Each row was made from one small tree. The marks that hang from a mark follow it in brackets, in alphabetical order. Every link used is in the known rows. Write each row's tree.
Known rows:
N[L Q Z]: [-1.78  2.85  1.77  1.24  0.92  0.37 -3.06  2.02 -2.49  0.32 -2.08  1.36
 -3.97 -1.10 -0.67  1.18 -2.43  0.08 -2.75  0.63 -2.68 -0.63  0.69]
C[A[N[V Y]]]: [-1.20  5.01  1.15  1.49 -2.71  0.92  2.43  3.27  1.69  1.69  0.24  2.22
 -1.77 -2.24 -0.93  1.05 -1.95  2.45 -2.99  0.79 -0.53 -0.36  0.75]
X[N[L V]]: [-3.09  3.84 -0.82  2.01 -1.72 -0.12 -1.04  1.58  1.30 -0.63  1.07  2.58
 -3.03 -1.02 -1.72  0.85 -3.04  0.72 -1.12  3.21 -3.54 -1.68 -0.43]
V[N]: [ 0.36  2.66 -1.32  0.27  0.07  0.18  0.02  2.40 -0.44  0.62 -0.23  0.14
 -0.24 -0.81  0.19  0.05 -2.07  0.36 -0.31  2.44 -2.51 -1.79 -1.01]
A[N[Q V Z]]: [-2.64  4.40  1.59  1.04  0.85  2.32 -1.51  2.25 -1.30  0.87  0.12  0.71
 -3.53 -1.57  0.21  1.07 -3.07  2.60 -3.34  0.03 -1.51 -1.69  0.92]
N[L Y Z]: [-2.10  3.24  1.37  0.31  0.71 -0.70 -2.33  2.84 -2.09  2.24 -2.54  2.55
 -3.05 -2.73 -1.22  0.29 -2.14 -0.04 -2.97  1.05 -2.61  0.15  0.29]
L[N[Q V Y] S]: [-1.64  7.85  3.35  1.78 -0.53  1.13  1.87  3.03  1.14  0.70 -0.38  3.01
 -2.73 -0.99 -0.64 -0.76 -4.42  1.79 -1.27 -1.10 -2.56 -2.19  0.11]
J[N[V]]: [-0.16  3.43 -1.35  0.92 -0.38  0.56  0.63  0.73  1.65  1.32  1.34  1.96
 -0.91 -0.25  0.73  1.97 -3.46  0.97 -0.85  2.67 -1.67 -0.19 -0.30]
J[N[Q Z]]: [ 0.67  2.42  1.04  0.70  1.65  1.41 -2.82  1.69 -0.95  1.61 -0.69  1.55
 -1.76 -0.76  1.35  1.97 -3.08  0.46 -0.98  0.13 -0.97  0.11  0.23]
N[Z]: [-1.02  2.17 -0.12 -0.01  1.02  1.01 -1.91  2.13 -1.01  1.29 -0.87  0.72
 -0.67 -0.58  0.06  0.68 -1.18  0.88 -1.97  1.49 -1.45 -0.04 -0.26]
Y[N]: [-1.60  3.03 -1.10  1.42 -0.55  0.68  1.19  2.21  0.98  1.13  0.10  0.59
 -0.07  0.18  0.02  0.38 -1.94  0.65 -1.14  2.54 -1.29  0.04  0.15]
V[N[L Y]]: [-0.74  3.67  0.17  0.54 -0.22 -1.49 -0.31  3.16 -1.56  1.60 -1.85  1.90
 -2.65 -2.90 -1.02 -0.39 -2.94 -0.51 -1.37  1.93 -3.56 -1.57 -0.42]
Z[N[L V]]: [-1.47  3.34 -0.89  2.32 -1.53  0.16 -0.42  1.21  0.70  0.65 -0.39  3.00
 -3.71 -0.69 -0.29  0.97 -3.56  0.90 -1.50  3.78 -3.24 -1.38  0.77]
Y[N[L V Z]]: [-4.13  5.05  0.40  1.71  0.47 -0.60 -1.10  2.22 -0.77  1.37  0.84  2.78
 -4.33 -1.59 -1.06  1.59 -3.26  1.30 -2.74  3.71 -2.69 -1.56  1.54]
V[N[Y Z]]: [-0.08  3.58  0.95 -0.42  1.36 -0.36 -1.89  3.86 -2.18  2.75 -1.07  1.54
 -1.74 -2.92 -0.21 -0.25 -2.13  0.78 -1.33  0.71 -2.11 -1.05 -0.33]
X[N[L[S] Q V]]: [-3.32  5.50  1.90  3.07 -0.53  0.42 -0.58  2.28  1.44 -1.57  0.42  2.36
 -3.63 -0.65 -1.67  1.05 -3.94  1.37 -0.68  1.84 -3.44 -3.07 -1.29]
L[N S]: [-1.33  5.13  0.40  0.40  0.48  1.41  1.40  2.13  1.54  0.34 -0.94  1.60
  0.63 -0.15  0.25 -0.69 -2.84  1.27  0.27  2.02 -1.97 -2.81 -1.61]
Z[N[Q Y]]: [ 1.22  2.66  1.44  2.11 -1.60  1.51 -0.66  2.86  0.07  1.87 -2.29  2.08
 -2.41 -0.66  0.66 -0.38 -2.91  0.50 -1.13 -1.03 -1.60  1.01  0.68]
Y[N[Q V Z]]: [-2.47  5.10  1.74  2.18  0.32  1.12 -0.86  2.64 -0.57  1.04  1.47  1.63
 -3.84 -0.31 -0.23  1.52 -3.20  1.95 -2.61  0.68 -1.63 -0.64  1.91]
A[N[L V Y]]: [-3.80  4.81  0.38  1.03 -0.89 -0.04  0.85  2.28 -0.34  1.85 -1.15  2.27
 -3.55 -3.38 -1.23  0.12 -3.59  1.25 -3.56  1.78 -2.88 -1.36  0.30]
A[C]: [-0.46  2.24 -0.67  1.18  1.56  0.71  0.18  1.92  0.12 -0.13 -0.38  0.19
  0.77 -0.94 -0.17 -0.83  0.30  0.57 -1.28  2.79 -0.93 -0.32 -1.66]
Y[N[L Q V Z]]: [-3.61  5.38  2.00  2.62  0.36 -0.06 -1.64  2.38 -1.33  0.77  0.60  2.56
 -5.66 -1.17 -1.05  1.86 -3.91  1.23 -3.07  1.72 -2.72 -1.43  2.33]
C[A Y]: [ 1.34  2.49  0.96  1.78 -4.13  0.96  1.50  2.90  1.97  0.31 -0.31  1.87
  0.68  0.45 -0.31  2.08 -1.04  1.62 -0.63  2.64 -0.21 -0.64  0.13]
Y[N[L Q Z]]: [-2.88  3.83  1.83  2.11  0.93  0.16 -2.38  2.66 -1.87  1.01 -1.09  1.79
 -4.26 -1.14 -0.61  1.26 -3.03  0.36 -2.37  1.34 -2.24 -0.90  1.65]

Write each row's tree:
[-1.94  5.02  0.72  2.74 -1.20  1.10  1.28  2.05  0.92  0.28  1.53  1.06
 -2.91  0.60 -0.34  1.00 -3.44  1.34 -2.13  0.93 -1.97 -0.38  1.60]
Y[N[Q V]]
[-1.26  6.45  4.19  0.67  1.53  1.33 -1.06  3.80 -0.80  1.76 -2.07  2.86
 -2.29 -1.84 -0.04 -0.78 -3.34  1.41 -1.08 -1.71 -1.76 -1.95 -0.17]
L[N[Q Y Z] S]
[-1.57  4.66  2.60  1.06  2.85 -0.38 -2.45  3.38 -2.65  0.10 -1.80  1.41
 -3.84 -2.16 -0.53  0.95 -3.61  0.81 -0.82  1.86 -3.38 -4.19 -0.97]
V[N[L[S] Q Z]]
[-2.23  3.59  2.82  1.73 -0.08  0.16 -4.20  3.51 -1.41  1.03 -1.69  2.91
 -4.47 -2.73 -1.55  0.19 -2.81 -0.03 -1.65 -0.84 -2.67 -0.32  0.31]
X[N[L Q Y Z]]
[-2.63  6.32  3.10  2.41 -0.29 -0.46  1.02  2.74 -0.10  0.35 -1.44  2.56
 -4.26 -1.61 -1.63  0.62 -4.10  0.89 -2.80  0.26 -3.41 -1.52 -0.30]
N[L[S] Q V Y]
[-0.17  2.16  0.54  2.62 -1.15  0.96 -1.60  1.72 -0.45  0.18 -2.39  2.04
 -3.73 -0.24  0.32  0.72 -3.48 -0.06 -1.01  1.45 -2.78 -0.77  0.81]
Z[N[L Q]]
[-1.00  3.75  1.16  2.89 -4.02 -0.42  1.69  3.29  1.73  0.66 -0.29  3.26
 -1.52 -0.62 -0.95  2.46 -2.34  1.17 -0.75  4.50 -0.85 -1.56  1.31]
C[A Y[N[L]]]
[-2.50  5.20  3.18  1.70  0.02 -0.44 -2.21  2.74 -2.14  1.42 -1.13  3.00
 -5.90 -2.33 -1.64  0.93 -3.49  0.75 -3.99 -0.55 -3.27 -0.33  1.70]
N[L Q V Y Z]
[-0.53  5.18  3.28  0.55  0.29  1.42 -1.93  3.26 -1.56  2.12 -1.73  2.71
 -3.01 -1.72 -0.05 -0.92 -3.00  0.68 -1.72 -2.25 -1.85 -0.46  1.38]
L[N[Q Y Z]]
[-3.68  6.05  2.50  0.94  1.46 -0.99 -0.71  3.19 -0.88  1.76 -1.26  3.42
 -3.89 -2.88 -1.71  0.93 -3.28  1.51 -2.99  1.94 -3.02 -1.95 -0.58]
N[L[S] V Y Z]
[-1.18  3.88  1.13  1.83 -0.17 -0.23  0.14  3.11  0.61  1.91 -3.23  3.40
 -2.11 -2.08 -0.24 -0.18 -3.38  0.64 -0.60  2.51 -2.62 -1.47 -1.28]
Z[N[L[S] Y]]
[-0.95  3.29  2.59  1.39 -0.13  1.29 -3.50  3.69 -0.67  1.44 -0.77  2.03
 -2.59 -1.81 -0.75 -0.23 -2.13  0.75 -1.19 -1.81 -1.54  0.46  0.08]
X[N[Q Y Z]]
[-1.11  2.40 -0.33  0.23  1.77 -0.30 -2.99  1.27 -1.17  2.02 -1.22  2.67
 -2.18 -1.98  0.45  2.19 -3.15 -0.13 -1.09  3.20 -1.96 -0.82 -0.19]
J[N[L Z]]
[-0.88  5.49  2.03  1.31  0.33  1.93  0.88  2.29  0.95 -0.27 -1.24  1.33
 -0.80  0.26  0.35 -0.48 -3.39  1.07 -0.02  0.07 -2.02 -2.62 -0.89]
L[N[Q] S]
[-1.38  2.95  0.98  0.38  0.03  0.76 -2.93  3.60 -0.11  1.98 -0.54  2.32
 -1.18 -2.24 -0.96 -0.33 -1.58  0.90 -0.79  0.06 -1.42  0.29 -0.75]
X[N[Y Z]]
[-0.39  3.24  0.61  1.49  0.02 -0.40 -1.08  2.24 -1.83 -0.33 -1.43  0.74
 -3.63 -1.22 -0.56  0.50 -3.42 -0.47 -1.15  1.54 -3.68 -2.40  0.03]
V[N[L Q]]
[-1.43  3.78 -1.14  1.32 -0.28 -0.59 -0.06  0.54  0.88  0.97  0.47  2.99
 -2.69 -1.19 -0.06  2.23 -4.10  0.20 -1.35  3.70 -2.84 -1.10  0.08]
J[N[L V]]
[ 0.49  3.94  2.52  0.47  1.24  0.20 -2.42  4.04 -2.74  2.07 -1.35  1.27
 -3.22 -2.43 -0.16 -0.14 -2.72  0.62 -1.67 -1.20 -2.30 -0.93  0.48]
V[N[Q Y Z]]
[-2.36  5.08  1.58  2.27  0.66  0.55 -0.33  3.44  0.13  1.26  2.02  2.77
 -1.58 -2.07 -0.24  0.57 -1.62  2.96 -1.25  4.63 -0.51 -2.45  0.54]
A[C[Y[N[V Z]]]]
[-2.15  3.83  2.12  0.72 -0.64  0.07 -1.12  3.82 -1.18  2.42 -2.31  2.95
 -3.15 -3.89 -1.16  1.30 -1.71  1.36 -3.19  1.22 -0.80 -0.80  0.86]
C[A[N[L Y Z]]]
[-1.21  2.60  0.07  1.06  0.12  1.96  0.77  2.77  0.26  0.71 -0.92  0.65
  1.19 -2.51  0.67 -0.68 -0.79  2.37 -0.85  3.84 -0.09 -2.60 -1.74]
A[C[Y] N]
[-1.91  3.87 -0.12  0.77  1.22 -0.54 -2.31  1.04 -0.62  1.70  0.37  3.41
 -3.64 -2.02  0.03  2.62 -3.95  0.70 -1.83  3.54 -2.59 -1.38  0.53]
J[N[L V Z]]
[-1.23  4.86  2.92  1.34  0.00  0.79 -1.55  2.92 -1.38  1.65 -0.25  2.11
 -4.14 -1.43 -0.82  0.63 -2.87  1.53 -3.53 -1.54 -2.07  0.52  1.42]
N[Q V Y Z]
[-2.61  4.39  2.01  1.74  0.42  0.26 -2.46  1.67 -1.97  0.04 -0.39  2.06
 -5.38 -1.06 -1.15  1.58 -3.32  0.92 -3.51  0.94 -3.28 -1.27  1.41]
N[L Q V Z]
[-0.18  4.04  1.21  1.27  1.13  1.13 -2.17  1.48 -0.38  1.39  0.99  2.25
 -3.15 -0.67  0.86  2.43 -3.86  1.32 -1.70  0.52 -1.50 -0.45  0.96]
J[N[Q V Z]]
[-1.79  4.62  1.07  0.69  0.86 -1.12 -2.06  2.02 -0.81  3.07 -0.36  4.36
 -4.16 -3.27 -0.47  1.84 -4.15  0.51 -2.37  1.99 -2.56 -0.38  0.82]
J[N[L V Y Z]]
[-1.43  3.09  0.03  0.08  1.66 -0.95 -2.92  2.63 -2.73  1.10 -1.17  1.52
 -3.09 -2.57 -0.57  0.77 -2.65  0.22 -1.30  3.26 -3.39 -2.80 -0.24]
V[N[L Z]]
[-3.36  3.47  0.21  1.21  1.02 -0.42 -1.80  2.49 -1.25  1.63 -0.78  2.10
 -2.88 -1.59 -0.66  1.14 -2.53  0.42 -2.09  3.28 -2.16 -0.96  0.93]
Y[N[L Z]]
[-1.45  4.92  1.17  0.67  1.00 -1.57  0.64  3.77 -0.86  1.32 -2.30  2.09
 -2.01 -3.01 -1.16 -0.29 -3.35  0.22 -0.58  2.52 -3.58 -3.11 -2.00]
V[N[L[S] Y]]
[-1.40  4.26  1.50  1.68  1.22  0.06 -2.90  1.22 -1.21  1.14  0.10  3.18
 -4.97 -1.63  0.12  2.76 -4.53  0.60 -1.99  1.52 -2.65 -1.21  1.28]
J[N[L Q V Z]]
[-0.41  3.28  2.74  0.76  0.50  1.00 -2.20  3.13 -1.91  1.91 -1.97  1.37
 -2.66 -1.43 -0.39  0.17 -1.99  0.63 -2.83 -1.94 -1.54  1.03  0.69]
N[Q Y Z]
[-1.81  3.21  2.01  1.25 -2.05  0.81 -1.15  3.41 -0.51  1.31 -1.74  2.86
 -2.13 -2.72 -0.55  2.44 -2.02  2.33 -1.92  3.63 -0.46 -2.95  0.74]
C[A[N[L Z]] Y]
[-1.32  2.87  0.71  1.66  1.85  2.24 -0.04  2.31 -0.68 -0.27 -1.00 -0.46
 -0.66 -1.89  0.47 -0.96 -0.80  1.34 -1.89  1.00 -0.49 -1.42 -1.14]
A[C N[Q]]
[-1.64  3.64  1.53  1.66  0.89  1.38 -1.60  2.84 -1.05  1.24 -0.27  0.91
 -2.48 -0.21  0.12  0.88 -2.50  1.05 -1.86  0.36 -1.06 -0.07  1.35]
Y[N[Q Z]]
[-3.45  4.73  1.38  1.44 -0.47 -0.61 -3.09  3.18 -0.31  1.50  0.23  4.00
 -4.49 -3.13 -2.17  0.55 -3.00  1.02 -2.05  1.46 -3.13 -1.03  0.24]
X[N[L V Y Z]]
[-3.94  6.48  1.98  3.29  0.13 -0.11  1.46  2.43  0.79 -0.34  0.28  2.11
 -4.08 -0.37 -1.14  1.44 -4.47  1.34 -1.96  2.51 -3.03 -2.65  0.27]
Y[N[L[S] Q V]]
